Every row comes from one small tree of marks. Brackets hold a mark, then the marks that hang from it, in alphabetical order. Every link used is in the known rows. Which tree was each row made from?
Known rows
{kudi {lunuz batub} {mumum {semafe {sotid fisom vinaf}}}}: [  7   4   1  -2  -9   3  12 -26  -1  -7 -16 -10  -6 -10  -1 -18   9  17
  21]
{semafe {sotid {batub lunuz} {vinaf fomap}}}: [  6  -8   7  -9 -15  23  16 -24  -4  14  -1  -8   5  -9  14   2   5  21
  12]
{mumum {kudi {lunuz batub}} {semafe sotid}}: [ 13  14   5  -6 -22  18  11 -21  -3  17 -17 -11  -6  -6  -8  -4 -17  15
  25]
{lunuz batub}: [ 13  -3  -1 -11 -17  41  14 -19 -20  28 -22  -2  15 -10  11  18 -34  17
  17]
{kudi {lunuz batub} {mumum {semafe {sotid {vinaf fomap}}}}}: [  6   3  -1  16 -16  10  13 -28   6  18 -17 -17 -15  -9   2 -15   5  20
  18]
{kudi lunuz mumum}: [ -1  -7  -3   5   4  36   6 -12 -16  27 -16  -6   6  -4   0  -1  -8  22
  17]
{mumum kudi {semafe {sotid {vinaf fomap}}}}: [  6   6   8  -8 -15  16  11 -14  -4  12 -13 -20  -4  -3   4  -1  -9  12
  21]
{fomap vinaf}: [  3  -1   8 -15  -4  44  13 -10 -15  23 -16  -4  25  -4  12  15 -29  21
  15]
{kudi {lunuz batub} {mumum semafe}}: [ 11   1  -2  11  -9  21   8 -22 -13  32 -24  -9  -7  -5  -4  -3 -13  18
  16]
{kudi {lunuz batub} {mumum {semafe sotid}}}: [  8  12   0   7 -16  12  10 -22  -6  21 -22  -8  -5 -10  -4  -8  -8  20
  23]
{kudi lunuz {mumum semafe}}: [  6   0   1   4   3  23   4 -13 -16  29 -22  -9   0  -1  -5  -3  -9  18
  17]
{batub lunuz}: [ 10   1   6 -22 -12  44  14 -16 -27  27 -19  -3  20  -6   6  18 -26  24
  14]
{kudi {mumum {semafe {sotid {batub lunuz} fisom {vinaf fomap}}}}}: [  7   0   6  -6  -7  -6  12 -20  -7   2  -2 -13 -12  -4   5 -16  20  12
  12]
{nafi fisom}: [  4  -1   0 -15  -7  48  10  -9 -22  18 -13  -3  25  -7   8   9 -26  10
  19]
{semafe {sotid {batub lunuz} fisom {vinaf fomap}}}: [  8  -9   6 -19 -12  16  16 -23  -5  -4   4  -6   4  -7  14  -5  10  17
  12]
{sotid batub fisom vinaf}: [  7 -23   1 -17   5  25   9 -17 -13  -2  -3  -1  13  -4  15   4   0   9
  12]
{semafe {sotid batub fisom {vinaf fomap}}}: [  5 -15   1 -14  -5  16  12 -17  -2  -6   4  -5   5  -8  19  -4   6  10
  16]
{sotid batub fisom {vinaf fomap}}: [  8 -25   0 -10   2  25  10 -17  -8   5   3  -6   3  -2  18   1   1   9
   9]

Which tree is each row?
[  9  -8   6  -7  -4   2   7 -20   9  -4   6 -14 -17   2   0 -21  19   7
  17] | {mumum {kudi lunuz} {semafe {sotid batub fisom {vinaf fomap}}}}
[ 10   7   6  -3 -20  16  13 -27   3   8 -17 -14  -6  -7  -5  -8  -4  17
  22] | {mumum {kudi {lunuz batub}} {semafe {sotid vinaf}}}
[  9  -2  -1  -2 -14  41  10 -19 -10  28 -14  -8   0  -3  -4   2 -21  18
  18] | {mumum {kudi {lunuz batub}}}
[  9   8   7 -16  -6  -4  10 -14 -18   4  -7  -4  -1  -5   0  -9   7  11
  17] | {kudi {mumum {semafe {sotid {batub lunuz} fisom}}}}
[  0   5   5  -3  -5   9   9 -13 -11   8 -22 -13   6  -9   5  -1  -3  16
  22] | {kudi {mumum {semafe {sotid vinaf}}}}
[  9   2   7  -4  -7  11   5 -15  -1  14  -4  -8  -6  -1  -6  -8   1  10
  22] | {mumum {kudi lunuz} {semafe {sotid batub}}}
[  4 -13   3 -21  -2  16  11 -17  -6 -15  -1   0  15 -10  16  -1   5  11
  19] | {semafe {sotid batub fisom vinaf}}
[  4 -10   1   7   4  -5   7 -21   6  -1   2 -12 -17  -3   3 -25  27  11
  15] | {kudi lunuz {mumum {semafe {sotid batub fisom {vinaf fomap}}}}}
[  7  -5   2 -24  -4  19   9 -12 -13  -4  -1   3  16  -9  13   3  -7   9
  21] | {semafe {sotid batub fisom}}
[  1   2   3  -8   2   5   8 -18  -4 -10 -14 -10   0  -6  -2 -17  13  18
  22] | {kudi lunuz {mumum {semafe {sotid fisom vinaf}}}}
[ 12   6   6 -14 -16   9  13 -25   1  -9 -11 -12  -7  -5  -5 -14   0  13
  23] | {mumum {kudi {lunuz batub}} {semafe {sotid fisom vinaf}}}
[  7  -6   7 -12   0   2   6 -19   4 -13   2  -9  -8   0  -4 -18  17   8
  20] | {mumum {kudi lunuz} {semafe {sotid batub fisom vinaf}}}
[  3  -6   3  -8   3  -6   6 -14  -8  -8  -6  -8  -1  -6   7 -12  15   6
  19] | {kudi {mumum {semafe {sotid batub fisom vinaf}}}}
[  2   5   4 -15  -1   3   9 -12 -13  -9 -17 -11   6  -7   5  -7   2  12
  23] | {kudi {mumum {semafe {sotid fisom vinaf}}}}
[  2  -8   2  -1   7  -4   5 -19   1 -10  -3  -7  -7  -5   1 -22  26  12
  18] | {kudi lunuz {mumum {semafe {sotid batub fisom vinaf}}}}
[ 10  14   8 -31 -11  12   9  -6 -18  -2 -13 -10   5  -2  -2   0 -18   6
  26] | {mumum kudi {semafe {sotid fisom}}}
[  5   9   2 -11   0   7   7 -13 -10   0 -14  -6   1  -5  -5 -14   1  16
  24] | {kudi lunuz {mumum {semafe {sotid fisom}}}}
[ 11 -19   4 -16  -5  26  14 -23 -12   8   2  -6   2  -2  14   0   5  15
   6] | {sotid {batub lunuz} fisom {vinaf fomap}}
[  8  13   7 -12 -11  21   7 -13  -7  13 -15 -11   0  -2  -8  -4 -12  16
  25] | {mumum {kudi lunuz} {semafe sotid}}
